Known rows, with every step that occurs:
bogem, nobe, gomi: |  2.35 | -2.14 |  0.84 |  2.27 |  1.01 |  3.00 | -0.07 |  0.89 |  0.93 |  2.01 | -0.88 | -0.61 |  1.78 |  3.43 | -0.82 |  0.30 |  0.41 | -0.98 |  0.02 |  0.76 |  0.20 |  0.03 |
gefa, bogem, nobe: |  1.52 |  1.04 | -0.02 |  0.47 | -0.77 |  2.29 | -0.80 |  0.50 |  1.49 |  1.17 | -0.65 |  0.22 | -0.95 |  2.68 |  0.29 | -1.39 | -0.32 | -0.52 | -0.99 | -0.74 | -0.50 | -0.90 |
giten, gomi, nobe, fidupip: |  3.11 | -1.63 |  0.16 |  3.35 |  0.70 |  2.83 | -1.17 |  0.85 | -0.62 | -1.26 |  0.14 | -1.11 |  2.88 |  2.05 |  1.29 |  2.09 | -1.41 | -1.55 | -0.47 |  0.92 | -0.33 | -0.64 |
fidupip, leli, gefa, bogem, nobe, gomi: |  2.45 |  3.30 |  0.01 |  2.94 |  0.79 |  7.93 | -1.06 |  1.09 |  1.18 |  1.50 | -0.23 | -0.14 | -2.25 |  5.30 |  5.11 | -0.52 | -0.81 | -0.66 | -0.77 | -0.25 |  0.30 | -0.47 |
leli, gefa, bogem, nobe: |  2.14 |  2.48 | -1.46 |  1.09 | -1.68 |  5.52 | -1.10 |  1.02 |  0.31 |  2.14 | -0.17 |  0.50 | -0.96 |  3.27 |  2.55 | -1.57 | -0.17 |  0.10 | -0.27 | -1.87 | -0.30 | -0.75 |
lelak, gefa, bogem: | -2.39 |  3.21 | -0.76 |  0.03 |  1.18 | -0.20 | -0.18 |  0.40 |  0.93 |  0.93 |  0.08 |  0.33 | -3.28 |  2.57 |  4.00 | -3.78 | -0.60 |  0.09 | -0.08 | -1.11 |  1.03 | -0.24 |
gomi, nobe, fidupip, leli: |  1.62 |  1.84 | -0.47 |  3.57 |  1.31 |  2.62 | -1.25 |  0.66 |  2.78 | -4.39 |  0.35 | -1.61 |  2.20 | -0.38 |  3.63 |  2.86 | -1.56 | -0.11 | -0.52 |  2.63 | -1.57 | -0.70 |
giten, gomi, gefa: |  1.09 | -0.10 |  1.02 |  0.62 |  1.76 |  2.45 | -0.31 |  0.29 | -2.06 |  1.45 |  0.30 |  0.89 | -1.90 |  2.35 |  0.94 | -2.14 | -1.61 | -0.93 |  0.12 | -1.27 |  1.73 | -0.83 |
gefa, bogem: | -0.93 |  0.96 | -0.19 | -0.64 | -0.31 | -0.22 | -0.47 | -0.17 |  0.24 |  0.69 |  0.02 |  0.56 | -2.31 |  1.43 |  1.49 | -2.92 | -0.82 | -0.56 | -1.16 | -0.59 | -0.42 | -0.43 |
leli, gefa: |  0.59 |  1.40 | -1.38 |  0.68 | -0.76 |  3.37 | -0.33 |  0.49 | -1.20 |  1.03 |  0.52 |  0.29 |  0.15 |  0.77 |  2.15 |  0.04 |  0.03 |  0.65 |  0.75 | -1.03 |  0.21 |  0.03 |
leli, gefa, bogem: | -0.27 |  2.44 | -1.66 | -0.01 | -1.14 |  3.08 | -0.74 |  0.33 | -0.86 |  1.88 |  0.50 |  0.79 | -2.20 |  2.10 |  3.64 | -3.08 | -0.76 |  0.07 | -0.38 | -1.60 | -0.08 | -0.37 |
nobe, fidupip, leli: |  1.15 |  3.29 | -0.13 |  2.02 |  1.17 |  1.16 | -0.42 |  0.65 |  2.25 | -4.10 |  0.26 | -0.83 | -2.31 |  0.09 |  3.96 |  5.13 | -0.87 | -0.36 | -0.29 |  1.88 | -1.52 | -0.17 |
nobe, gomi: | -0.18 | -2.12 |  0.73 |  1.30 |  1.61 |  0.30 |  0.29 |  0.27 | -0.28 |  1.54 | -0.22 | -0.33 |  0.11 |  2.20 |  0.28 | -1.16 | -0.15 | -1.04 | -0.11 |  0.85 |  0.45 |  0.41 |
gomi, giten, nobe, fidupip, leli, gefa, bogem: |  0.16 |  3.51 | -2.32 |  4.01 |  0.86 |  5.70 | -1.09 |  1.75 |  1.47 | -0.99 |  1.03 | -0.52 | -0.08 |  4.30 |  6.40 |  0.61 | -1.22 | -0.49 | -1.99 |  0.72 | -1.34 |  0.75 |
fidupip, leli, gefa, bogem: |  0.06 |  5.36 | -0.75 |  0.55 | -0.23 |  5.01 | -1.07 |  0.14 |  0.20 | -0.37 |  0.64 |  0.50 | -3.87 |  2.07 |  5.95 | -1.00 | -1.24 |  0.43 | -0.74 | -0.93 |  0.11 | -0.39 |
bogem, leli: | -0.01 |  2.39 | -0.12 |  0.10 |  0.24 |  1.76 |  0.24 |  0.57 |  0.43 | -0.10 | -0.02 | -0.30 |  2.33 | -2.11 |  2.61 |  2.13 | -0.06 |  1.15 | -0.90 | -0.67 |  0.48 | -0.08 |
giten, nobe, gomi, gefa, bogem: | -1.42 | -1.29 | -1.32 |  1.55 |  2.68 |  0.66 | -0.88 |  0.84 |  1.72 |  3.24 |  0.24 |  0.18 |  0.07 |  4.06 |  2.06 | -8.88 | -1.87 | -1.69 | -1.69 |  0.36 |  0.66 | -0.69 |
leli, gefa, bogem, nobe, gomi: |  2.08 |  0.37 | -0.78 |  2.40 |  0.01 |  5.92 | -0.76 |  1.25 |  0.19 |  3.80 | -0.34 |  0.16 | -0.36 |  5.45 |  2.80 | -2.71 | -0.35 | -1.02 | -0.40 | -0.98 |  0.13 | -0.30 |

Rows:
|  4.04 |  2.73 | -0.33 |  4.61 |  0.72 |  7.88 | -1.75 |  1.17 | -0.77 | -2.46 |  0.77 | -1.16 |  1.33 |  2.62 |  5.75 |  3.86 | -1.81 | -0.53 | -0.05 |  0.41 |  0.15 | -0.68 | | giten, gomi, nobe, fidupip, leli, gefa
|  0.83 |  5.69 | -1.69 |  2.11 |  0.13 |  4.12 | -1.20 |  0.97 |  1.25 | -2.28 |  0.80 | -0.03 | -4.56 |  2.24 |  7.51 |  2.01 | -1.70 | -0.34 | -0.66 |  0.22 | -1.55 | -0.62 | | nobe, fidupip, leli, gefa, bogem
|  3.21 |  3.72 | -0.55 |  4.02 |  0.43 |  7.84 | -2.22 |  1.02 | -0.54 | -1.69 |  0.79 | -0.62 | -0.74 |  4.05 |  7.26 |  0.81 | -2.61 | -1.07 | -1.25 | -0.13 | -0.22 | -1.13 | | giten, gomi, nobe, fidupip, leli, gefa, bogem
|  2.44 |  5.35 | -0.46 |  1.60 | -0.81 |  7.46 | -1.39 |  0.80 |  1.23 |  0.03 | -0.01 |  0.21 | -2.52 |  3.32 |  4.88 |  0.72 | -0.76 |  0.32 | -0.64 | -1.19 | -0.11 | -0.89 | | fidupip, leli, gefa, bogem, nobe
| -1.10 | -3.54 |  1.09 |  2.37 |  2.66 |  1.77 |  1.01 |  0.60 | -0.97 |  2.57 | -0.02 | -0.12 |  2.04 |  3.57 | -0.25 | -0.92 | -0.16 | -1.07 | -0.58 |  1.15 |  0.46 |  1.62 | | nobe, gomi, giten
| -0.65 | -2.10 | -0.69 |  1.82 |  0.80 |  1.30 |  0.06 |  0.76 |  0.27 |  1.29 |  0.22 | -0.50 |  4.44 |  2.16 | -1.07 | -1.33 |  0.41 | -0.25 | -1.18 |  0.57 |  0.30 |  1.42 | | gomi, giten, nobe
|  4.23 |  4.86 | -1.41 |  3.84 | -0.04 |  7.03 | -1.07 |  1.80 |  2.15 | -2.51 |  0.11 | -0.84 | -1.07 |  1.94 |  4.87 |  6.71 | -0.37 |  0.27 |  0.62 |  0.69 | -1.49 | -0.56 | | bogem, nobe, fidupip, leli, gefa
|  3.38 |  1.23 | -0.15 |  2.49 |  1.37 |  3.92 | -1.26 |  1.66 |  0.63 |  0.77 | -0.21 |  0.49 | -3.20 |  5.07 |  2.91 | -0.62 | -2.40 | -2.21 | -0.79 | -0.83 | -0.40 | -1.76 | | giten, gomi, gefa, bogem, nobe, fidupip
|  0.40 | -2.41 |  1.03 |  2.82 |  1.87 |  4.00 |  0.16 |  1.06 |  0.49 |  3.61 | -0.65 |  0.11 |  1.26 |  6.33 |  0.30 | -2.24 | -0.51 | -1.66 | -1.57 |  0.31 | -0.10 |  0.76 | | gefa, bogem, nobe, gomi, giten
|  2.60 |  4.28 | -0.21 |  2.40 |  0.37 |  3.51 | -1.27 |  1.17 |  3.62 | -2.89 | -0.32 | -0.64 | -2.95 |  2.70 |  4.42 |  3.83 | -1.13 | -0.97 | -1.36 |  1.02 | -2.00 | -1.05 | | gefa, bogem, nobe, fidupip, leli
|  1.83 |  4.89 | -0.81 |  2.60 |  2.07 |  3.92 | -1.34 |  1.47 |  4.07 | -2.32 |  0.00 |  0.05 | -4.28 |  2.71 |  5.14 |  0.98 | -2.54 | -0.82 | -0.87 |  0.91 | -1.75 | -1.80 | | gomi, gefa, bogem, nobe, fidupip, leli
| -1.73 | -0.55 | -0.14 |  0.76 |  2.98 |  0.67 | -0.24 |  0.39 |  0.77 |  2.84 |  0.13 |  0.89 | -2.77 |  3.45 |  2.59 | -7.08 | -2.45 | -1.46 | -0.86 |  0.14 |  0.44 | -0.81 | | nobe, gomi, gefa, bogem
|  0.34 | -2.88 | -0.34 |  1.96 |  1.27 |  0.43 | -0.30 |  0.64 |  0.85 |  1.90 | -0.13 | -0.99 |  3.02 |  2.70 | -0.42 | -2.64 |  0.32 | -1.21 | -0.96 |  1.19 |  0.67 |  0.61 | | giten, nobe, gomi
|  3.68 |  4.22 |  0.84 |  3.01 |  2.11 |  6.05 | -1.57 |  1.48 |  1.61 | -1.24 | -0.06 |  0.22 | -4.89 |  5.15 |  5.30 |  1.64 | -2.87 | -1.85 | -1.15 | -0.25 | -0.27 | -1.87 | | giten, gomi, gefa, bogem, nobe, fidupip, leli
|  0.67 |  1.60 | -0.84 |  0.59 |  0.85 |  2.90 | -0.94 |  0.81 |  1.93 |  1.64 | -0.28 |  0.88 | -1.92 |  2.60 |  1.37 | -4.53 | -1.70 | -0.49 | -0.58 | -1.01 | -0.21 | -1.63 | | gomi, gefa, bogem, nobe
|  2.93 |  2.79 | -2.43 |  2.69 | -1.12 |  4.79 | -1.27 |  1.82 |  1.36 |  0.36 | -0.07 | -0.07 | -1.48 |  3.51 |  4.23 |  1.47 | -0.74 | -0.54 | -0.21 | -0.76 | -1.96 | -0.95 | | leli, gefa, bogem, nobe, fidupip
|  1.18 | -1.15 | -0.36 |  3.57 |  0.97 |  7.26 | -0.11 |  1.54 | -0.76 |  4.68 | -0.18 |  0.34 |  1.07 |  7.09 |  2.35 | -2.45 | -0.32 | -1.00 | -0.82 | -0.56 |  0.18 |  0.83 | | leli, gefa, bogem, nobe, gomi, giten
| -0.88 |  3.28 | -0.22 | -0.68 | -0.08 |  1.45 | -0.19 |  0.46 |  0.91 |  0.62 |  0.00 |  0.18 |  0.06 | -0.92 |  4.22 | -1.01 | -0.77 |  0.60 | -2.16 | -1.29 |  0.13 | -0.50 | | gefa, bogem, leli
|  1.36 | -1.15 |  0.67 |  1.63 |  0.67 |  2.50 | -0.52 |  0.77 |  1.30 |  2.72 | -0.84 | -0.15 | -0.44 |  4.95 |  0.90 | -2.58 | -0.36 | -1.64 | -1.14 |  0.12 | -0.11 | -0.41 | | gefa, bogem, nobe, gomi
|  0.54 |  1.21 | -0.66 |  3.87 |  2.06 |  2.39 | -0.35 |  1.42 |  2.37 | -2.75 |  0.53 | -1.33 |  2.30 |  2.03 |  2.87 |  3.78 | -0.41 | -0.56 | -1.53 |  2.38 | -1.22 |  1.15 | | gomi, giten, nobe, fidupip, leli
